Every row comes from one small tree of marks. The marks that hang from a mark follow it in brackets, in the order of their numbers. Every link used is in the known rows. Which tree was each row made from?
In the rows, zero is written as 128.
Known rows
q887[q152[q966[q243[q537] q644]] q172]: [ 68 115  71 150 117 117 109  99 135 159 116  99 129 123 143 146 163 131
 121 144 154]
q243[q537 q966[q152]]: [108 128 135 190 128 108 102 133 155  92 131 136 170 158 163 164 169 175
 183 125 103]
q172[q887[q152] q966[q243 q644]]: [ 88 138 136 136 138 138 100 115  84 150  86  95 130 110 126 128 161 107
 164  92 163]
q152[q887[q644[q172]] q966[q243]]: [145 132 119 156 146 148 140 119 133 110 192 121 132 135  50 114 119 103
  99 125 187]
q537[q243[q966]]: [120 122 150 147 142 135  86 146 168  95 129 155 197 159  69 177 128 145
 206 116 149]
q152[q887[q172[q966[q243 q644]]]]: [100 110 143 163 144 140 139 113 121 114 126 133 177 112 122 110 111 106
 137 101 192]
q537[q243[q966[q152 q644[q172 q887]]]]: [124  94 151 151 173 113 125 137 161  84 105 120 198 155  73 150 135  97
 121  73 108]
q644[q966[q152 q243[q537]]]: [127 105 144 167 159  71 105 121 134 101 153 121 147 168 151 143 161 141
 135 128 107]
q152[q887 q966]: [157 176 129 182 141 138  94 166 139 102 196 144 159 155  55 155  90 151
 174 121 179]
q966[q243[q537] q644[q887[q152]]]: [126 138 125 147 124  87 117 141 122 114  98  89 156 145 137 137 199 140
 114 139 131]
q537[q243[q966[q644]]]: [ 95 116 146 138 154 136  90 150 150  91 100 131 206 139  95 174 128 127
 168  99 128]
q172[q966[q152[q887]]]: [125 127 159 191 138 124 106 139 117 112 159 142 164 158 119 134 117 127
 183  95 159]
q887[q152 q172 q644[q966[q243[q537]]]]: [ 67  97 118 143  55  89 142  62 157 151 112 126 101 165 109 115 175 142
 140 175 172]
q152[q966]: [123 180 125 176 145 119 101 145 140 119 174 134 144 157  77 168 111 138
 185 112 169]
q966[q152[q887[q644[q172]]] q243[q537]]: [135  97 131 173 125 113 149 103 125  93 166 115 152 132 145 101 183 111
  74 131 125]
q887[q152 q172[q966] q644]: [ 34 125 127 159  33 123 150  57 144 174 100 136 100 161 102 120 150 119
 202 132 214]
q966[q152 q243[q537] q644[q172[q887]]]: [119 133 128 164 178 115 138 106 101  98 120  90 165  91 180 115 186 100
  80  79  90]
q966[q152 q644[q172]]: [111 141 144 166 151 111 149 123 116  96 132 130 153 122 145 119 127  87
 113  68 103]
q172[q887[q152 q644[q966[q243]]]]: [112 129 146 127  80 110 117 103 114 149 118 109  94 143  66 123 157 129
 161 137 176]
q537[q243]: [125 141 156 145 131 111  96 138 147 104 147 140 185 157  79 168 134 119
 183 107 154]
q644[q887 q966[q243]]: [177 151 172 156 158  79 131 148 146  91 153 133 150 182  47 136 120 137
 158 126 168]
q966[q152]: [129 140 150 180 116  94 118 137 121 115 157 137 152 143 141 154 137 124
 176 102 134]
q966[q152 q644]: [104 133 145 170 131  92 126 141 104 109 127 113 166 124 170 153 138 108
 137  84 113]
q152[q887[q172[q966[q243[q537] q644]]]]: [ 85 116 126 171 149 132 132 104 134 107 116 120 190 123 154 114 150 128
 122 119 168]
q966[q152 q243[q537] q644[q172]]: [113 113 125 161 179 101 138 108 115  94 130 103 162 115 193 114 180  94
  72  93  82]

Which tree is each row?
[111 143 134 158 158 101 118 135 115  93 121 102 181 122 179 142 178 129
 111 118 116] => q966[q243[q537] q644]
[ 99 115 143 171 135 119 115 145 125  99 111 128 174 129 158 160 131 133
 158  91 106] => q243[q966[q152 q644]]
[127  79 144 149 171 154 100 147 146  77 131 142 210 130  86 138 111 101
 118  82 104] => q537[q243[q966[q152[q887] q644[q172]]]]
[136  98 130 170 151 101 106 153  99  91 146  99 192 111 192 138 170 126
  84 116 101] => q966[q152[q887] q243[q537] q644]
[ 93 108 158 184  99 118 131 114 114 124 148 121 150 160 122 132 139 115
 158 105 173] => q172[q966[q152[q887[q644]]]]
[138 127 121 159 124 132 115 143 117 122 187 107 142 135  72 149 128 126
 123 138 196] => q152[q887[q644] q966[q243]]
[167 137 166 174 151 119 125 133 149  79 185 169 145 171  64 104  81 121
 144  99 129] => q644[q172 q966[q152[q887]]]
[156 146 174 181 132  61 129 147 146 100 153 132 143 197  68 150 116 139
 167 106 140] => q644[q887 q966[q152]]
[157 101 144 158 168 128 135 141 101  86 159 122 171  99 138 102 123  82
  79  84 114] => q966[q152[q887] q243 q644[q172]]
[108 179 120 161 181 135 130 127 137 103 150 126 147 136  84 132 101  99
 121  81 137] => q152[q966[q644[q172]]]
[116 113 109 168  92 132 142 109 140 137 180 121 140 123  70 139 119 120
 127 145 223] => q152[q887[q172 q644] q966[q243]]
[102 186 141 159 129 156 119  89 131 138 115 144 112 147  67  99 138 114
 208  84 170] => q644[q172[q887[q152] q966]]
[116  85 145 156 139 117  82 139 152 108 131 140 187 153 105 184 139 130
 190 104 124] => q537[q243[q966[q152]]]
[ 63 130 122 150  94 122 112  74 112 156  91  84 114 141 137 125 220 135
 162 135 173] => q172[q887[q152 q644] q966[q243[q537]]]
[148 160 125 154 200 113 147 139 132  99 148  99 153 137  62 130 123  93
  88  91 153] => q152[q966[q243 q644[q172 q887]]]
[142 124 144 147  90  88 140 109 160 140 131 144 117 175  39 120 122 138
 175 151 195] => q644[q887[q152 q172] q966[q243]]
[138 154 141 165 160  80 135 151 128  84 116  89 189 140 145 144 185 136
 103 122 132] => q966[q243[q537] q644[q887]]
[140 102 161 155 154  82 111 129 120 111 161 132 136 155 116 142 123 121
 149 111 130] => q644[q966[q152 q243]]
[118 164 148 170 154 124 143 119 103 104 125 117 155 100 132 118 134  89
 122  54 110] => q966[q152 q644[q172[q887]]]
[ 97 107 145 176 181  71 127 124 110 110 101  74 178 155 179 143 194 114
 103  95 122] => q172[q966[q152 q243[q537] q644[q887]]]
[116 154 136 144 151 159 117  85 116 143 121 132 108 127  80  94 152 101
 180  91 174] => q644[q172[q887[q152] q966[q243]]]
[ 84  90 122 199  55 124 140 102 167 108 134 140 170 141 139 137 162 168
 152 151 154] => q243[q537 q966[q152[q887[q172 q644]]]]
[ 88 125  85 144 117 124 125  80 142 145 145 100  94 154 100 121 187 117
 108 150 150] => q887[q152[q966[q243[q537]]] q644[q172]]
[ 97 102 135 194 136  75 147  88 149 129 125 107 160 162 148 133 184 127
 147 121 168] => q644[q887[q172[q966[q152 q243[q537]]]]]
[160 106 135 183 141 103 102 150 119  94 174 119 179 132 165 140 169 146
 122 134 122] => q966[q152[q887] q243[q537]]
[ 81  95 130 133  49 102 150  71 146 160 122 134  90 155  75 114 139 120
 157 160 196] => q887[q152 q172 q644[q966[q243]]]
